What can hang from each mark
Z_284: Z_603
Z_434: Z_264 Z_621
Z_603: Z_264 Z_492
Z_492: Z_603
Z_621: Z_402 Z_434
Z_264: Z_76 Z_434 Z_603
Z_878: Z_434

Every row comes from one small tree of marks. The marks that hang from a mark follow it in brackets, in the order of their numbers. Every link used is in the known rows. Which tree was each row made from?
Known rows
Z_284[Z_603]: [-28.8  34.6 -12.7 -20.0  -2.7 -66.0  -5.3  -9.6   4.5  -2.0  19.9 -46.0
  -9.6  11.2  -0.8  -5.7 -25.9 -72.0]
Z_878[Z_434[Z_264[Z_76] Z_621]]: [ 22.2  23.2 -56.7   0.2   0.5 -11.7  -0.7   9.2   3.9 -21.3  24.4 -18.5
  17.7 -16.1 -11.5  -6.4 -14.3 -39.6]
Z_264[Z_76 Z_434[Z_621[Z_402]]]: [  2.1 -35.6  34.3   9.4 -10.7  21.8  16.8   0.4   7.3  13.8   5.2  -1.7
  11.6  23.4   9.9   3.2  -5.1   1.0]
Z_434[Z_621]: [ 19.8  10.9 -15.8   0.8   9.0 -16.6  18.9  -8.1  -7.1 -27.3   8.1 -23.8
  -2.5  -9.0   2.6  -6.5 -23.4 -37.7]
Z_621[Z_402 Z_434[Z_264[Z_76 Z_603[Z_492]]]]: [-11.0  -4.7 -18.9 -12.4 -14.4  10.1  -6.4   0.9   7.0   7.5 -38.0  29.6
  -5.3  37.4   8.3   8.5  28.9  69.3]
Z_264[Z_434]: [-12.5  18.9  29.7 -27.4  10.0 -15.5  -3.4  -9.2   0.4 -18.4  -5.9 -33.8
  -6.1   4.5   4.5 -19.5 -15.6 -57.9]
Z_621[Z_402 Z_434[Z_264[Z_76 Z_603]]]: [-15.6   0.6  -5.8 -15.4  -8.4  12.6  -7.9   3.2  10.7   8.4 -29.4  24.1
 -12.0  35.9  12.8  11.6   6.6  22.1]
Z_878[Z_434[Z_264[Z_76 Z_603[Z_492]]]]: [-18.3  24.1 -67.6 -22.1  -4.9  -0.7 -14.2   5.7  11.8 -10.2 -21.2  15.5
  13.4  -7.1 -19.0  -9.7   5.2 -16.4]
Z_878[Z_434[Z_621]]: [  8.8   8.3 -61.1   4.8   6.8 -22.2   3.3  -5.4  -8.8 -17.1  -7.6  -9.2
   4.2  -4.8  -5.1 -13.2 -19.5 -60.9]
Z_603[Z_264[Z_434] Z_492]: [ -2.8  13.6  21.7 -21.8  25.0 -29.1 -11.0  -8.3  -7.9 -15.3  26.5 -22.7
  -9.5 -19.9   0.6 -12.5  22.3  16.0]
Z_434[Z_264[Z_76 Z_603] Z_621[Z_402]]: [ 21.8   7.9  -6.3   7.4 -13.0  26.4  18.4   1.2  11.4   0.4 -18.3  35.6
 -10.9  10.8  -0.9  20.8  -9.1   4.2]
Z_264[Z_76 Z_434[Z_621]]: [  2.6 -23.8  28.9   7.3   0.5  17.0  11.9   6.4  -2.0  -9.7  18.8 -32.8
  28.9 -17.3   1.7 -13.2 -16.1 -15.5]
Z_264[Z_76 Z_434[Z_621] Z_603[Z_492]]: [ -6.5 -31.3  13.0  18.5 -10.3  40.7  11.7  10.3 -10.3   2.5 -33.2  12.4
  32.6 -25.5  -9.6  -8.6   2.3  33.8]
Z_603[Z_264[Z_76] Z_492]: [-18.8 -14.8 -15.3 -28.9  29.2 -24.6   0.8  -4.5  10.8 -17.6  70.9 -32.3
  13.5 -17.9  -1.7  -6.4  15.5  23.0]
Z_621[Z_402 Z_434[Z_264[Z_603]]]: [  3.5  30.6  -8.7 -15.8  -7.4  -5.2 -11.4  -7.1  -1.6   1.8 -55.7  32.2
 -40.9  39.9  13.4  10.5   6.6   8.2]
Z_284[Z_603[Z_264]]: [-21.1  33.4  -8.3 -18.0  16.8 -76.0 -15.1  -7.4  -0.1  -0.3  60.5 -41.7
 -19.2 -14.6  -0.9   3.0 -10.4 -46.7]
Z_492[Z_603[Z_264[Z_76 Z_434]]]: [-16.1 -11.5  36.5  25.3  28.5   3.9 -36.7   6.6   2.0  26.6  88.7 -38.4
   4.5 -31.9  -6.1  -4.0  -4.7 -26.1]

Which tree is each row?
[ -6.3 -44.4  19.2  21.4 -21.0  46.3  16.2   2.7  -1.7  25.7 -46.9  43.2
  14.9  16.4  -0.4   7.7  13.4  51.3] -> Z_264[Z_76 Z_434[Z_621[Z_402]] Z_603[Z_492]]
[ 16.2 -37.7  36.5  62.0  11.2  23.2 -18.8   5.0  -2.7  50.0  70.2   3.0
  -6.5  -9.9  -0.3  17.7   6.9  18.3] -> Z_492[Z_603[Z_264[Z_76 Z_434[Z_621[Z_402]]]]]
[ 12.4  35.1  -7.6 -24.9  -3.0 -32.9  -9.7 -11.0   4.1 -12.2 -14.4  -5.0
 -37.2  51.5  19.7   5.3   9.3   5.3] -> Z_621[Z_402 Z_434[Z_264]]
[-12.2   9.0 -24.3 -15.6  -4.2   3.2 -12.3   8.4  -2.3 -14.6 -24.2  -0.4
  12.8  -2.2   0.4  -7.9  17.2  52.2] -> Z_621[Z_434[Z_264[Z_76 Z_603[Z_492]]]]
[ 38.5  40.6 -54.2   2.1  -9.8 -24.8   2.2  -8.4   1.6  -6.7 -17.2  22.3
 -28.8  28.6  -1.4   9.5  -2.3 -36.0] -> Z_878[Z_434[Z_264 Z_621[Z_402]]]
[ 29.7   0.9  16.2  11.0  17.6 -16.5   0.7  -3.0 -22.6 -14.0  22.7 -11.4
  -2.5 -37.0  -1.5  -6.7  21.5  43.9] -> Z_603[Z_264[Z_434[Z_621]] Z_492]
[  8.1  -9.4  28.4  18.5 -12.8  30.5  12.2  -7.3  -8.3  15.9 -65.8  45.8
 -19.1  16.0   5.6   9.5  -7.8 -10.5] -> Z_264[Z_434[Z_621[Z_402]] Z_603]
[ 25.5  15.6 -25.6   6.5 -10.0  16.3  14.0   8.1  -2.2 -21.2 -12.2  11.5
  14.0 -26.4 -13.8   3.0   1.8  34.2] -> Z_434[Z_264[Z_76 Z_603[Z_492]] Z_621]
[ -8.1 -10.4  31.0  21.5   2.2 -30.1  -9.5  13.8 -11.2  18.3  68.4 -41.1
  19.4 -42.5  -3.7   2.4  -4.8   2.7] -> Z_284[Z_603[Z_264[Z_76 Z_434[Z_621]]]]
[ -8.6 -39.6  31.9  18.7 -14.8  50.3  14.9   3.4   2.9  24.6 -38.2  36.1
   8.4  12.6   4.8   8.6  -8.3   4.1] -> Z_264[Z_76 Z_434[Z_621[Z_402]] Z_603]
[ 11.5 -15.8  15.4  22.0 -19.1  26.9  13.7  -7.7 -13.4  17.6 -73.6  52.9
 -13.1  18.1   1.0   7.0  13.8  38.6] -> Z_264[Z_434[Z_621[Z_402]] Z_603[Z_492]]
[-37.2 -21.5  17.5 -14.7  -3.3  28.0  -0.3   3.8   4.3   2.1 -28.4   2.0
  25.6  -8.3  -6.9 -15.3   2.4   8.0] -> Z_264[Z_76 Z_434 Z_603[Z_492]]
[  8.7 -37.4  39.5  10.8  11.2  11.8   7.6   0.7   1.7  14.7  45.7   1.6
   0.8  -2.9  10.2  12.2  11.2  27.2] -> Z_603[Z_264[Z_76 Z_434[Z_621[Z_402]]]]
[ -9.8  31.9  -7.9 -29.3   4.0   8.0   0.5   3.8  15.6 -19.6   0.0  -6.4
   0.0 -11.5  -7.2  -1.8 -19.9 -41.1] -> Z_434[Z_264[Z_76 Z_603]]
